Each row comes from the steps of one path. Every step used is in the known rows, and no mark comes twice. Write the path behind each row, first mark first.
Known rows:
M > Z: [-0.08  3.35 -1.65  2.57  1.20  0.62  3.02 -0.74 -0.46 -0.72 -0.68 -0.49
 -2.11 -0.95  2.14 -3.30  4.42 -1.72  1.45  0.55  1.12 -0.65 -1.31 -3.85]
T > M > Z > D: [-0.79  5.35 -2.12  0.87  4.17  4.33  1.53 -0.56 -1.27 -0.09 -1.83 -2.75
 -2.68 -1.59  2.76 -6.59  4.79 -1.72  2.58  1.11 -0.49 -1.69  0.93 -2.46]
F > M > T > Z: [-0.34  3.04 -2.06  5.28  2.43  2.34  5.01  1.56  3.40 -0.54  1.28 -1.39
 -0.97 -0.62  2.88 -5.33  2.97 -5.62 -0.16 -2.12  0.76 -0.59 -0.16  0.49]
F > D > Y > Z: [ 0.20  4.85 -1.06  2.63  0.14 -1.54 -0.91 -0.92 -1.47 -1.09 -0.42  2.20
 -0.42  1.25  2.82 -1.76  3.28  2.91 -0.68  1.47 -2.78  4.92 -2.13  0.09]
F > D > Y: [ 1.35  0.82  0.27 -1.52 -2.90 -0.61 -1.58 -1.51 -1.33 -1.81 -0.94  2.88
 -0.90  0.42  0.52 -3.57  1.17  5.43 -2.73  1.24 -2.00  4.40 -0.53  0.89]
Y > D: [ 0.89  1.19 -1.50 -0.83 -0.97  0.83  1.00  2.40 -4.13  0.86 -0.28  0.73
  1.54 -1.36  2.57  1.51  1.68  2.91  1.11  0.76 -0.41  1.63 -1.89 -2.58]
T > F > D > Y: [ 0.81  1.29  0.58 -1.98 -2.95  1.87 -4.59 -1.36 -2.98 -1.81 -2.09  3.06
  0.23 -0.86 -1.18 -4.10 -1.23  5.54 -0.68 -0.18 -2.77  2.91  0.40  1.53]
D > F > M: [ 2.39  2.22 -0.91  1.56  1.14  3.14 -1.38  1.94  2.48  3.07 -4.59 -1.10
 -2.76 -3.25  0.87 -4.98  1.32  2.04 -1.76  0.60  1.68  1.31  0.64  0.63]
Y > D > F > M: [ 2.26  3.38 -2.25  1.42 -0.73  3.23 -2.02  3.50 -0.35  3.90 -5.22  0.21
 -1.24 -3.42  3.59 -2.32  1.37  3.63  0.05  0.69  0.97  3.48 -0.83 -1.34]
F > D > Y > Z > M > T: [ 1.25  2.05  0.82 -1.82 -0.29  2.17  2.39 -4.30 -0.60 -2.35 -2.53 -0.23
 -0.20  3.08  4.79 -1.06  3.87 -3.70 -2.62 -0.14 -1.97  1.55 -2.37  0.13]
Z > D: [ 0.12  0.62 -0.78 -1.21  1.37  2.67  1.47 -0.95 -0.88 -0.84 -2.17 -1.62
 -1.49  0.51 -0.25 -4.50  1.29  3.35 -0.03  1.45 -0.25 -1.62  0.38 -0.38]
Y > Z > T: [-1.08  0.11 -2.02  1.87  3.19 -1.23  3.98 -1.58  0.12 -2.14 -0.12 -1.26
  1.78  1.31  2.85 -0.16  2.06 -4.24  0.75  1.49  0.73 -2.20 -3.72  3.50]
D > Y: [ 1.34  0.50  0.91 -1.54  1.27  1.30 -0.58 -0.23 -0.58 -0.43  0.25  0.11
 -1.25 -0.25  0.16 -1.72  0.31  5.35 -2.79  0.97 -1.60  0.94  0.26  0.20]
M > T > F > D: [ 0.08 -0.93 -0.32 -1.09 -4.36  2.33 -0.31 -2.81 -3.08 -2.97 -1.22  1.85
  1.92 -1.35 -0.73 -3.39 -0.19 -1.39  0.41 -2.04 -0.45 -0.11 -2.03  1.26]
F > M > T > Z > D > Y: [-0.25  4.57 -1.21  2.75  2.39  3.94  1.42 -1.26  3.06 -1.10 -1.51 -0.84
 -3.03  1.75  4.04 -7.26  0.68  2.28 -1.20 -0.44 -2.06  1.27  0.76  0.89]
Z > M > T > F: [ 1.15 -1.44  1.51 -4.61  1.02  7.41  0.72 -2.42 -2.00 -1.50 -3.05 -2.57
  1.06 -1.05 -0.29 -1.16 -0.58 -4.63 -0.25 -2.29 -0.22 -5.48  0.51  0.51]
D > F > M > T > Z > Y: [-0.26  2.32  1.89  2.23  4.54  6.48  4.15 -2.32  3.15 -1.73 -2.94 -2.00
 -1.00 -1.30  2.88 -4.67  0.18 -4.60 -0.14 -4.32 -2.16 -0.30  0.54  0.58]
Z > M > T: [ 1.93 -2.08  1.26 -4.30  1.04  4.17  4.79 -2.69  0.04 -1.40 -1.86 -2.87
 -0.32  0.95  1.53 -0.81  2.48 -5.43 -3.08 -0.74  0.97 -3.66 -0.81 -0.25]
Y > T > M > Z > D > F: [-0.73  3.20 -2.17  0.31  3.16  6.10 -2.04  0.64 -3.33  1.64 -1.63 -4.10
  0.34 -4.33  4.56 -7.53  4.61  0.13  3.88 -0.18 -0.93 -1.01 -1.90 -0.72]
F > M > T: [ 1.47  1.26 -0.63  1.36  1.43  2.14  4.60  0.01  4.27  0.22  0.18 -0.44
 -1.85 -0.64  2.30 -2.59  1.73 -3.35 -3.41 -0.23  3.83 -0.39 -0.96  0.56]
Y > Z > D > F > M > T: [ 0.90  3.56 -2.10  4.04  2.02  4.68  1.58 -2.19  2.26  1.51 -4.17 -2.68
 -2.30 -0.38  4.67 -4.32  2.21 -1.25 -0.48 -0.21  0.72  0.26 -2.51 -0.06]

Which path is each row?
[ 0.45  5.80  1.95  1.36  3.97  5.20  2.11 -2.36  3.77 -0.43 -5.95 -0.05
 -3.80 -1.42  3.52 -4.55  1.71 -1.94  0.32 -1.01  0.61  1.38  0.76 -2.22]	D > F > M > Z > Y
[ 0.55  1.64 -1.10 -0.04  1.97  3.19 -0.07  0.95  3.35 -0.29 -3.29  0.50
 -0.17 -1.68  0.58 -4.24 -2.03 -2.51 -0.15  0.89  3.49 -2.47  0.46  5.16]	Z > T > F > M
[ 1.02  4.76  1.31 -2.36  0.73  3.99 -3.32 -1.35 -2.37 -1.08 -5.41  0.49
 -0.18  0.99  2.26 -2.33  2.04 -0.71  0.37  0.66 -3.73  1.49  0.78  0.87]	T > F > D > Y > Z > M
[ 1.46  0.28  1.71 -5.07 -3.20  4.57 -2.40 -3.98 -2.20 -2.73 -4.09  1.45
  0.36  1.10  1.02 -3.38 -0.59  0.76 -2.16 -1.11 -2.68  1.05  0.05  1.76]	Z > M > T > F > D > Y
[ 0.09  1.98 -1.89  2.32  1.98  3.90 -2.16 -1.72 -3.24  1.17 -5.19 -3.73
 -0.77 -1.18  1.65 -3.98  2.18  3.91  1.99  0.27 -3.25 -0.56 -1.62 -1.07]	Y > Z > D > F
[-0.57  7.25 -1.63  3.18  3.08  3.65 -0.39  3.37  2.66  0.89  0.11  1.01
 -0.41 -3.13  4.24 -5.64  3.36 -3.75  3.06  0.52  4.34 -0.34 -1.04 -0.01]	Y > T > F > M > Z
[-0.31  6.04  0.89 -1.29  4.26  4.81  2.95  0.48 -2.77 -0.71 -1.20  0.09
  0.45 -2.22  5.67  0.67  3.11 -3.01  3.13 -1.15 -1.77  1.79 -0.19 -4.32]	T > M > Z > Y > D
[ 1.35 -0.34 -1.82 -0.71 -2.38  2.91 -2.11  1.24 -6.02  2.44 -3.95 -1.21
  1.55 -3.51  2.16 -0.19  1.02  5.21  1.66 -0.57 -2.32  1.69 -2.43 -2.57]	Y > D > F
[-0.61  1.76  3.09 -4.33  8.77  5.12  2.18  3.84  0.21 -0.52  5.35 -1.96
  3.05 -4.48  2.41 -1.95  2.84 -4.48  0.39 -0.44  0.47 -1.80  0.28  3.65]	Z > Y > T > M
[ 0.32  3.31 -3.83  2.61 -1.24  1.17  1.41 -1.15  0.41  0.58 -5.83  0.30
 -0.51 -0.72  7.30 -3.77  2.25 -2.23  2.48  0.74  2.54  1.55 -3.95  0.12]	Y > D > F > M > Z > T
[-1.10  3.77 -0.61 -0.60  2.62  2.65 -0.21  0.26 -0.50 -1.22  2.19  0.18
  0.42  0.43  5.37 -5.55  3.42  3.80  1.14  1.45  0.17  1.04 -2.96  0.26]	M > Z > D > Y > T
[-2.31  1.55 -1.43  2.81  3.47  1.24  2.77  4.98 -0.73 -0.86  5.60 -1.31
  3.32 -2.66  2.34 -4.60  4.16 -2.88  2.94 -1.08 -0.68 -1.17 -1.83  2.23]	Y > T > Z
[-1.46  0.70 -2.01  1.62  1.55  4.87 -1.60  1.22 -3.22  0.54 -1.46 -3.73
  2.05 -2.64  2.25 -7.85  2.45  2.76  4.00 -1.71 -3.32 -1.15 -1.64  1.31]	Y > T > Z > D > F
[ 0.19  4.95 -1.77  1.86  4.46  2.66  2.16  1.10 -1.05  0.64  0.94 -2.30
 -1.64 -3.68  2.71 -3.85  5.76 -4.52  1.95  0.30  0.54 -1.28  0.50 -2.85]	T > M > Z
[ 0.02  4.90 -1.24  2.21  3.58  2.86 -1.81  0.29  3.56 -0.24 -3.17  0.86
 -0.42 -0.14  3.17 -3.06 -1.58 -1.06  0.09  1.42  1.11 -0.16 -0.42  4.97]	D > Y > Z > T > F > M
[-0.06  0.61  0.56 -2.37 -1.11 -0.63 -1.19  1.83 -1.07 -1.42  4.02  3.14
  2.69 -0.55  3.17 -3.89  2.70  3.88 -1.40  1.36  0.04  4.14 -3.27  3.69]	F > D > Y > T
[ 1.24  3.79 -0.44  0.92  2.38  4.26 -1.80  3.09  2.67  1.35 -2.78  0.72
 -1.65 -3.15 -0.85 -4.10 -0.74 -0.29 -0.06  0.73  2.62 -1.15  2.27  1.66]	T > F > M
[-0.16  5.06 -0.67  2.26 -0.11  0.92 -3.71 -0.84 -2.93 -1.31 -1.60  2.28
  0.53 -0.07  1.47 -1.87  1.09  3.01  1.29  0.19 -3.78  3.34 -1.26  0.75]	T > F > D > Y > Z
[ 0.72  1.47  0.32 -2.15  1.44  2.79 -1.09 -1.92 -0.82 -0.99 -2.13 -0.49
 -2.19  1.56  0.64 -4.30 -0.36  7.47 -2.04  1.54 -2.52  0.65  0.71  0.05]	Z > D > Y
[-0.20  7.89 -0.89  2.56  3.08  3.97 -2.07  2.71  2.69  0.79 -0.11  1.88
 -0.97 -2.33  4.88 -5.59  2.19 -0.41  2.04  0.71  2.93  1.30 -0.97  0.39]	D > Y > T > F > M > Z
[-0.22  4.82  1.07 -0.72  1.52  2.99  3.40 -1.19 -2.44 -1.80 -2.33  1.49
  0.19  0.13  5.07  1.38  2.09 -0.53  2.84 -0.76 -1.18  2.36 -1.48 -5.03]	M > Z > Y > D
[-0.99  0.03 -1.68  3.49  1.57  1.98  5.32 -0.27 -0.66 -2.07  2.64 -2.37
  0.95 -0.68  1.46 -3.29  2.85 -4.49  0.97 -3.25 -1.82 -2.44 -1.47 -0.57]	M > T > Z
[ 0.18  7.64 -1.02  1.40  1.85  5.59 -3.16 -1.69  1.57 -0.22 -5.44  0.83
 -4.34  0.43  3.25 -7.20 -0.17  4.54  1.10  1.30 -0.76  1.17  1.51 -1.30]	T > F > M > Z > D > Y
[-0.79  5.71 -1.17  0.46  2.00  1.38 -0.28  2.03 -1.52 -0.53  3.84  1.17
  0.72 -2.89  5.77 -5.88  6.65 -2.24  1.87  0.75  0.24  3.48 -2.11  0.31]	F > D > Y > T > M > Z
[-0.77  2.08 -0.99 -0.81 -3.89  0.88 -2.53 -4.54 -2.13 -3.90 -3.51  3.20
  0.32  0.62  2.27 -5.07 -0.44  1.30  1.31 -0.06 -1.66  2.02 -1.96  2.32]	M > Z > T > F > D > Y
[-0.77  0.91 -1.28  1.14  3.16 -0.75  1.96 -2.55  0.11 -2.28 -0.15 -0.27
  1.19  2.08  3.54 -0.12  0.89 -0.45 -0.58  1.41 -1.13 -0.45 -3.15  3.99]	D > Y > Z > T
